Every row comes from one small tree of marks. The marks that hang from a mark follow it in brackets, in alphabetical order. Every link used is in the known rows. Which tree was each row made from?
Known rows:
pokol(dagik kerek roka(sibop(venu)) toku): [  1.0  42.1 -15.2   7.8  10.4  -4.9 -22.9  17.7  -2.9 -11.4  14.8  14.2
   4.2  -0.6 -27.6  26.8 -23.0  15.0   2.0  -4.3  -4.5   5.2  -5.5  -9.7
 -11.0]
venu(pokol sibop(kerek roka toku)): [-10.3   3.3   5.0 -11.6 -14.7  10.4  13.3   3.1  -0.2   3.0 -16.7   3.6
  -9.3  18.9   8.6  -7.2  14.6 -15.0  -8.0  13.6   1.6  -1.2  -8.7  -7.3
   6.5]
dala(roka(sibop)): [ 29.8 -41.7   4.4  -7.9  -7.8   5.8  -3.8 -18.1   0.1   7.2 -10.3  11.3
  10.3 -25.0   0.9  -4.1  -3.9   5.9   2.6  -3.1  -4.7  -3.8  -3.4   1.7
  10.6]
roka(pokol(dagik)): [  0.2 -14.0   0.5  -8.4   5.8   5.6  -7.6  -7.8  15.3  -6.6   2.1 -21.4
  -0.2 -12.6  11.9   5.7 -10.9  11.0  -1.7  -8.7   7.4 -16.0 -16.0   9.1
  -9.8]
dala(roka): [ 26.7 -31.8   8.7  -5.1   0.5   1.9   3.6 -20.5   0.4   5.4 -11.0  -2.3
   9.8 -37.9  13.3 -19.6   0.0   1.9   5.0  -5.6   0.4   0.3  -2.5  10.4
   6.7]
roka(pokol(dagik kerek toku)): [  3.4  -2.9  -5.7  -0.4  -2.2   2.4 -17.5   1.2  16.0 -15.5   9.2 -28.2
  -3.4 -18.2   3.3   5.7  -8.2  15.7   4.3  -8.9   1.7  -6.3 -36.0   8.5
  -7.8]
dala(roka(sibop(toku))): [ 22.4 -39.1   6.1 -15.3  -7.9   5.1   7.1 -24.6  -4.4  13.7  -9.0   8.4
   7.0 -18.5   5.9   3.6  -6.1  -4.6   1.4  -0.6  -1.8  -5.1   4.1 -13.8
   6.4]
dala(roka(sibop(kerek toku))): [ 26.2 -39.8   2.2 -10.0 -22.3   5.7  12.4 -10.8  -4.2   7.8 -11.1  27.4
   5.6  -5.8   3.5  -1.1  -0.6 -15.4  -0.2  -1.2  -5.3  -9.9  12.6  -8.2
   3.4]
dala(roka(sibop(serob(pokol(dagik)) venu))): [ -6.5   8.4   8.2   4.3  13.9  -7.5   4.5   0.7 -12.7   5.1  -9.3  46.7
  -6.7  -2.1 -38.7  13.5  24.3  -5.0  -3.4   8.5  -2.1  -3.0  20.2  -9.0
   8.0]
venu(pokol(dagik roka)): [ -9.9   4.2   1.6  -6.1  33.3   5.6  -3.1  -1.4   6.4  -5.2   0.5  -0.2
   9.3   9.3   5.4   1.3 -15.3  21.2 -11.7  -2.1   4.3  -3.3 -13.0  -2.6
  -4.7]
serob(sibop(kerek roka(pokol))): [ -3.6 -22.6  -3.3   3.5 -18.2  -0.3 -11.1   4.5  -2.0  -1.4   0.9 -16.0
  -4.5  -7.3   5.7 -44.4  14.1 -13.6   3.2  -8.9   5.8   3.0 -17.8  24.0
   5.3]
sibop(kerek roka serob(pokol(venu)) toku): [-18.3   2.9   2.1   9.0  -0.2  -8.9  30.3   6.1  -2.9   9.3  -4.6  19.5
  -7.9  20.0   7.0  -9.6  25.1 -22.6  -8.0   4.6  -2.3  -1.3  42.8  -2.8
   3.0]
venu(pokol(dagik kerek) sibop(roka)): [-12.3  17.7   9.8  -7.7   8.3   9.8 -13.7  11.9  13.6  -4.5 -15.6 -21.9
 -20.8   1.7  -6.3   0.7  12.0  -1.2 -10.9   7.1   5.3   1.8 -27.7   8.9
  19.6]
serob(sibop): [  8.8 -16.0   1.1   1.0   1.7  -2.8  -5.9 -15.6  -7.6   7.3   3.8 -10.7
  11.7 -10.9   4.3 -21.0  -8.9   0.8   7.5  -8.6   3.1   6.9   1.8  17.3
   1.2]
dala(roka(sibop(kerek serob))): [ 28.2 -47.5   3.5   5.9 -25.5   3.3   6.8   0.0  -6.4   3.0  -9.0  30.9
  10.0  10.1   3.1  -2.1  12.7  -7.0   2.9   3.2  -9.4 -13.4  17.3   2.3
   7.4]
sibop(roka(pokol) toku): [-15.7 -18.3   1.4 -13.8  -4.8   4.7   0.5 -16.6   3.3   4.9   0.5 -29.7
  -8.6 -17.8  20.7 -14.6   2.4  -8.4  -1.8  -5.1  10.9  -7.3 -16.1  -6.1
  -3.4]
sibop(roka serob venu(pokol)): [-28.1   4.4   8.4  -2.2   2.6  -0.6   4.5   3.8 -10.8   2.2  -3.4  10.4
 -12.5   9.0 -20.5 -33.2  32.5   5.3  -4.3   4.4   7.0 -12.2   0.4  -7.0
  11.5]
serob(pokol(dagik) sibop(roka toku)): [-36.8  18.5   7.5  -2.1  30.3 -10.4   3.6 -14.4 -12.7  10.0  -4.6   5.3
 -15.2  -0.3 -16.1 -10.2  21.4 -29.4 -10.5   5.3  11.9  11.6  -0.1  -2.1
   5.6]
pokol(dagik kerek roka(sibop(serob toku))): [ -6.4   3.7  -0.6   0.4  15.2  -0.5  -7.1   5.8  -0.9   1.1  10.8 -14.0
   2.5  31.6   7.9  47.9 -29.3  -5.3  -7.7   0.0   0.0   1.8  18.8 -19.9
  -7.5]
sibop(serob toku venu(pokol(kerek))): [-18.4   5.7   7.1  -6.9  -1.1   0.2  13.0   1.5  -0.9   6.6   6.1  -8.2
 -13.2  11.9 -13.0 -13.5   2.8   2.4   1.2  -2.1   4.3  -6.1  11.1 -14.1
   4.9]
dala(roka(pokol(kerek venu))): [ 36.9 -37.9   4.7  -5.9  -9.8   1.1  -1.3  -5.9  31.9   4.1  -1.9 -47.4
  -4.1 -56.3  24.8 -35.2 -13.1  17.0  11.8 -17.0  -2.8   6.6  -4.8  27.8
  14.7]
roka(pokol(dagik kerek) sibop(serob)): [ -0.5 -27.0  -0.6  -1.0  -6.2   7.3 -17.6   8.4  15.0  -6.6   6.0 -25.3
  -9.0  13.7  -0.4  23.7  -9.9   7.2  -1.9  -5.8   0.6 -15.1  -6.9   2.9
   2.4]
venu(pokol(kerek roka toku)): [  0.2   5.9  -8.3   0.3  13.1   4.0  -9.3   0.2   3.8  -8.4   9.4 -14.3
  13.5   2.0   5.8 -18.5 -17.1  25.5   2.0  -6.7  -4.5  16.4 -31.7  -1.8
  -3.0]
dala(roka(sibop(serob toku venu))): [ 10.9 -17.1   7.5  -6.6 -11.6  -3.6  13.7 -12.4 -16.5  14.0  -2.5  19.1
  -0.1  -7.6 -10.6   8.6   8.3  -8.0   6.6   7.0  -0.7  -6.5  25.5 -23.1
   4.0]
serob(sibop(kerek roka toku)): [ -7.2 -11.1   0.7   1.0 -13.1  -5.5   3.0  -4.8 -14.6   7.3  -1.7   2.6
  -4.5   3.3   2.7 -27.3  14.6 -29.7  -1.2  -2.9   6.2   2.5   6.7   4.8
   5.0]
pokol(dagik kerek roka): [  3.2  16.1  -1.2   4.6  26.1  -1.2 -16.4   7.3   9.5  -7.3   4.4 -22.2
   5.0  -8.2  11.2  16.2 -34.4   6.4  -4.8 -13.4   2.5   7.6   3.0  11.8
  -7.7]

Write each row's tree:
[  1.1  19.0  -6.9   4.3 -21.1   5.1 -11.4  16.1   3.8 -17.9  -4.8  -3.0
  -4.7   5.1   8.7  17.7  17.8  -6.6   1.7  14.3  -0.2  -5.4 -36.1   7.9
  -7.7]  venu(sibop(kerek roka(pokol(dagik toku))))
[ 10.8 -32.1  -7.4  -7.7 -17.1  11.6 -17.6  -0.6  16.8  -1.7   5.3 -28.8
  -1.7 -12.8   1.5  -2.7 -25.5  13.0   3.3 -19.8  -1.5  -4.5 -13.8   9.4
   3.5]  roka(pokol(kerek) sibop)
[  6.4   7.3   7.3  -3.0  -9.5   3.4  16.4 -12.6  -9.7   9.1  -2.5 -16.9
   9.6  18.0  31.2  39.2  -9.5 -12.0   6.4  15.3  -0.9   4.4  19.4 -10.1
  -8.4]  venu(sibop(serob toku))
[-15.0  41.6  -7.7  12.4   8.3 -14.5  -0.9 -10.1 -21.4   2.7   9.8  28.9
   6.4 -13.2 -34.3 -25.8  11.8   1.1  12.8  -0.3  -1.8  20.8  -0.9   4.1
  -6.6]  serob(pokol(toku) sibop(venu))
[-30.1  29.7  -0.3  15.8  -3.6  -9.5  11.8  16.3 -17.5   0.1  -6.2  44.1
 -12.6  12.7 -29.5 -16.6  36.5 -24.8  -4.3   1.9   0.3  -1.7  26.1   2.6
  -0.4]  sibop(kerek roka serob(pokol) venu)
[ 23.9 -31.9 -14.9   8.9 -38.5   2.5   6.2  13.3   7.5  -7.3  14.6   8.7
  13.4  23.3  10.3   5.2   1.5  22.5  10.1   2.4 -13.9 -16.2   3.4   0.1
  -6.0]  roka(pokol(toku venu) sibop(kerek serob))
[-21.2   1.8   7.4  -9.7   1.3   0.6  21.7  -8.6 -10.0   7.5   2.7   9.5
  -3.5  16.7  -9.7  -9.6   8.6   4.7  -0.2   5.0   6.0 -10.9  12.6 -21.4
  -2.2]  sibop(serob toku venu(pokol))
[  9.9 -11.5  -9.4   0.7 -14.7   4.4 -14.4  -4.9  12.2 -10.7  11.6 -33.9
   3.7 -23.0  12.1  -9.9 -14.0  16.0  11.6 -11.8  -1.9   4.2 -33.1   9.5
  -6.3]  roka(pokol(kerek toku))
[ 30.8 -21.1   1.4  -4.2  -0.9  -2.1   0.3 -10.8  20.3  -6.2   2.3 -17.7
   5.0 -40.3  18.7 -13.1   7.0  24.8   9.4   2.1  -2.8  -6.9 -23.2   9.8
   0.8]  dala(roka(pokol(dagik toku venu)))
[-35.7  37.7   2.9  16.6   9.2 -11.8   8.1  23.7 -14.1  -5.2  -6.6  48.0
 -19.0  20.0 -36.5   0.5  40.9 -26.7 -12.0   5.5   3.8 -10.0  24.1   1.3
  -1.8]  sibop(kerek roka serob(pokol(dagik)) venu)
[-13.6  15.2   1.9   4.2   0.7 -10.6 -12.1  -3.2 -16.9   8.3   2.3   0.9
  -8.0 -22.5 -19.7 -39.4  14.3 -10.9   5.4  -5.8   9.0   4.9   5.2  12.0
   8.5]  serob(sibop(roka venu))
[ 28.5  31.2  -5.6   8.5   7.0   0.0   4.3  22.3  13.9  -5.3  -1.2  -2.4
  15.7  10.5  28.4  35.7 -31.1   6.3  -0.6   5.7  -8.2   8.8  27.0  18.2
 -12.8]  pokol(dagik roka venu(sibop(kerek)))
[ 14.4   4.1 -15.9   7.0   1.0   1.4 -20.7   2.3  -1.0  -6.3  12.2  -4.4
  18.3   1.6   2.7  14.0 -33.1  15.9   4.8  -8.8  -9.6  15.1 -10.0  -4.6
  -7.0]  pokol(kerek roka(sibop) toku)
[-15.8   7.4   4.5 -16.9   3.7   2.9  15.2 -12.9  -3.2   7.1  -1.1   9.5
  -5.1  -4.5 -14.8 -20.5  -2.6   8.3  -1.4  -3.9   6.9 -11.9   4.3 -16.2
  -2.0]  sibop(toku venu(pokol))
[ 26.2 -48.0   7.7  -0.7 -10.0   3.2   1.7 -13.7  -7.2   7.9  -8.1  11.5
  10.9  -3.0   4.6   5.3   8.0   3.7   4.5   4.3  -4.9  -6.2   9.1  -4.5
  11.9]  dala(roka(sibop(serob)))
[ -9.1  13.9 -11.9   1.4   7.6   0.9  12.4   0.1  -8.6   4.4   0.4  35.2
  13.1  27.4  -2.4  18.5 -25.9 -14.1  -9.0  -4.5  -7.1  13.2  22.0 -12.4
 -14.9]  serob(pokol(roka(sibop(kerek toku))))
[ 15.2  10.6  -1.6   2.8  28.4  -4.1  -1.0   1.6  14.1  -0.6   6.5 -12.9
  13.7  -7.5  23.2  14.6 -30.0  19.8  -4.1  -6.0  -0.4  -0.4  22.5  10.3
  -8.7]  pokol(dagik roka venu)
[-22.8  31.1   7.6   4.4   3.9  -2.2  10.4   0.2  -6.5   9.8 -10.1 -18.3
 -15.7  15.0   5.4  22.1  13.6 -32.3  -2.4  13.5   1.0  25.4  13.9  -6.4
   8.4]  venu(sibop(roka serob(pokol(kerek)) toku))
[ 17.2 -43.1   9.2  -7.8 -10.5   1.8  11.6 -21.1 -10.9  13.6  -5.7   8.4
   7.8   1.7  10.8  14.4   2.3  -8.3   2.7   8.2  -2.5  -6.0  14.6 -18.9
   6.5]  dala(roka(sibop(serob toku)))
[  6.4   8.0  -2.5   5.5   6.3  -1.6 -11.7  -0.1   5.7 -12.5   5.4  -7.3
  -0.5 -11.2  -4.8  17.2  -5.3   7.0   1.4  -5.8   0.0  -8.6 -17.8   5.3
  -4.4]  pokol(dagik kerek toku)
[ 11.1  25.6   6.0   1.7   5.4   0.4  -8.5  15.7  20.0  -0.5  -8.6 -35.5
 -16.9 -16.5  10.2  11.8  -1.2  -1.8  -2.3   3.8   0.1   4.9   9.1  20.5
  15.5]  pokol(dagik kerek venu(sibop(roka)))
[ -5.8  14.8  -4.7   1.6  25.9   1.5 -14.5   5.7   8.3 -14.4   8.2  -7.9
   6.6   6.1  -3.8  -0.4 -13.8  22.2  -5.2  -1.7  -0.9   9.9 -32.5  -2.2
  -3.9]  venu(pokol(dagik kerek roka toku))
[ 17.2 -43.9   7.7  -2.8  -7.1   5.3 -15.6   2.6  14.4  -3.0  -0.9 -22.9
  -9.1 -10.8   1.6   8.8   3.0   3.5   1.7  -2.6  -0.4  -7.2 -13.3   4.9
  13.7]  dala(roka(pokol(dagik kerek) sibop(serob)))
[ 22.7   1.7   0.2   6.7 -18.6   4.1   8.5  23.2  19.2  -5.8   1.9 -17.7
   1.7  20.2  30.1  26.6  -1.7   5.4   5.1  10.1  -5.3 -10.1  18.5  18.2
  -6.9]  roka(pokol(dagik venu(sibop(kerek serob))))
[-18.8   8.6   0.6  -2.5 -10.6   1.9   3.6  14.7  -4.0  -2.9  -8.3  29.2
 -14.1   0.7 -28.4 -46.7  25.6  -0.4  -7.9  -4.3   4.6 -16.3  -2.9   3.8
   8.0]  sibop(kerek roka venu(pokol))
[-16.7  33.7   9.9   0.4  18.2  -1.1  19.5  -7.1  -6.7   6.1  -8.9   3.7
  -1.1  29.3   7.5  56.7   3.6 -19.0  -5.1  22.2   1.4   9.6  19.9 -12.3
  -9.7]  venu(sibop(serob(pokol(dagik)) toku))
[ -4.7  22.4  -2.8   3.6  32.6 -13.2  13.7 -15.7  -2.5  17.6   9.5  -9.1
  15.1  -4.3  17.3 -15.6 -25.9   0.4   3.2  -4.3  -1.6  36.5  29.0   4.9
  -5.7]  serob(pokol(roka venu) sibop(toku))
[ 31.2 -54.0  -3.1  -6.7 -30.1  10.5  -3.4  -2.4   8.5  -1.1  -9.1   7.5
   6.4 -18.2   5.3 -21.1  -0.9   1.7   4.5  -8.3  -5.3  -8.8 -12.4  10.5
   4.1]  dala(roka(pokol sibop(kerek)))
[-11.4  25.9   2.6  -2.9   3.3   6.2 -14.2  11.3   6.9 -11.2  -7.8 -14.7
 -15.6   3.2 -12.0   6.3  21.3   6.5  -5.4  15.2   1.2   5.7 -42.1  -0.2
  13.9]  venu(pokol(dagik kerek toku) sibop(roka))
[ -3.3  12.4  -8.8   5.8 -16.0  -5.5   1.2   6.0 -14.9  -5.1   9.4  33.0
   5.2   7.3 -32.2 -48.0  19.4  11.0  10.0   0.2  -2.8   0.9 -15.0   4.2
   0.3]  serob(sibop(kerek venu(pokol(toku))))
[-23.1  38.3   1.3  -9.6  29.6  -1.7  -1.7   8.4   7.6  -1.2   6.4  -8.7
 -10.7   1.4 -15.7   1.9 -23.0   7.1  -8.4  -6.8   8.3   3.3   1.4 -13.1
  -5.0]  sibop(toku venu(pokol(dagik kerek roka)))
[ 11.3  27.0 -21.8  11.6 -15.5  -2.5  -7.7  16.0 -15.6  -9.2  12.5  45.4
  20.7  12.9 -19.4   9.2 -19.0  10.2   6.0  -3.8 -11.0   0.7   3.6 -10.4
 -19.2]  pokol(roka(sibop(kerek venu)) toku)
[-32.1   8.2   7.6   4.5  11.4  -5.3   9.3  -5.8  -6.9   7.8  -4.5  -9.3
 -17.1   7.3  -1.4   2.3  18.4 -29.0  -7.5  -0.1   4.8  14.1  15.3  -7.7
   8.0]  sibop(roka serob(pokol(kerek)) toku)
[  2.9  20.6  -7.0   5.8  23.6  -2.9  -8.8  -3.2  -4.3 -11.7   9.8   5.5
  20.6   0.4  10.1  25.0 -17.6  14.3  -0.1   2.0  -0.6   1.8 -12.3  -5.2
 -18.6]  pokol(dagik roka toku)
[ -3.7 -29.6  -3.6  -4.6 -19.4   6.9   6.1   6.0   3.7  -4.4   4.7   9.8
  -3.3  38.2   5.7  34.7  -1.0  -9.4  -6.3   3.6   1.3 -27.9   9.0 -14.0
 -11.5]  roka(pokol(dagik) sibop(kerek serob toku))
[-31.0  13.7   5.6  -9.2   2.6  -6.9  -5.1  -2.0  -7.2  10.7   1.0 -18.6
 -25.3 -13.0 -28.8 -53.9  15.9 -10.8  -0.8  -6.3  11.4  10.4  -9.8  -0.3
  20.6]  serob(sibop(roka toku venu(pokol(kerek))))
[ -1.9  39.1  -8.8  11.2  38.1 -10.2   5.0   0.5   5.4  -5.7   9.6  14.5
  16.9  -0.7   4.5  14.0 -12.2  20.5  -2.4   1.6  -6.9  15.7   8.0   1.5
 -13.7]  serob(pokol(dagik roka toku venu))
[  3.5   3.8  -5.8  11.2 -36.4   3.8  -1.7  14.5  -8.0 -11.5  -0.3 -10.6
   3.5  18.7  20.7   9.3  23.8  -9.0   9.4  19.2  -4.7   3.1 -23.1   2.1
  -6.1]  venu(sibop(kerek roka(pokol(toku)) serob))
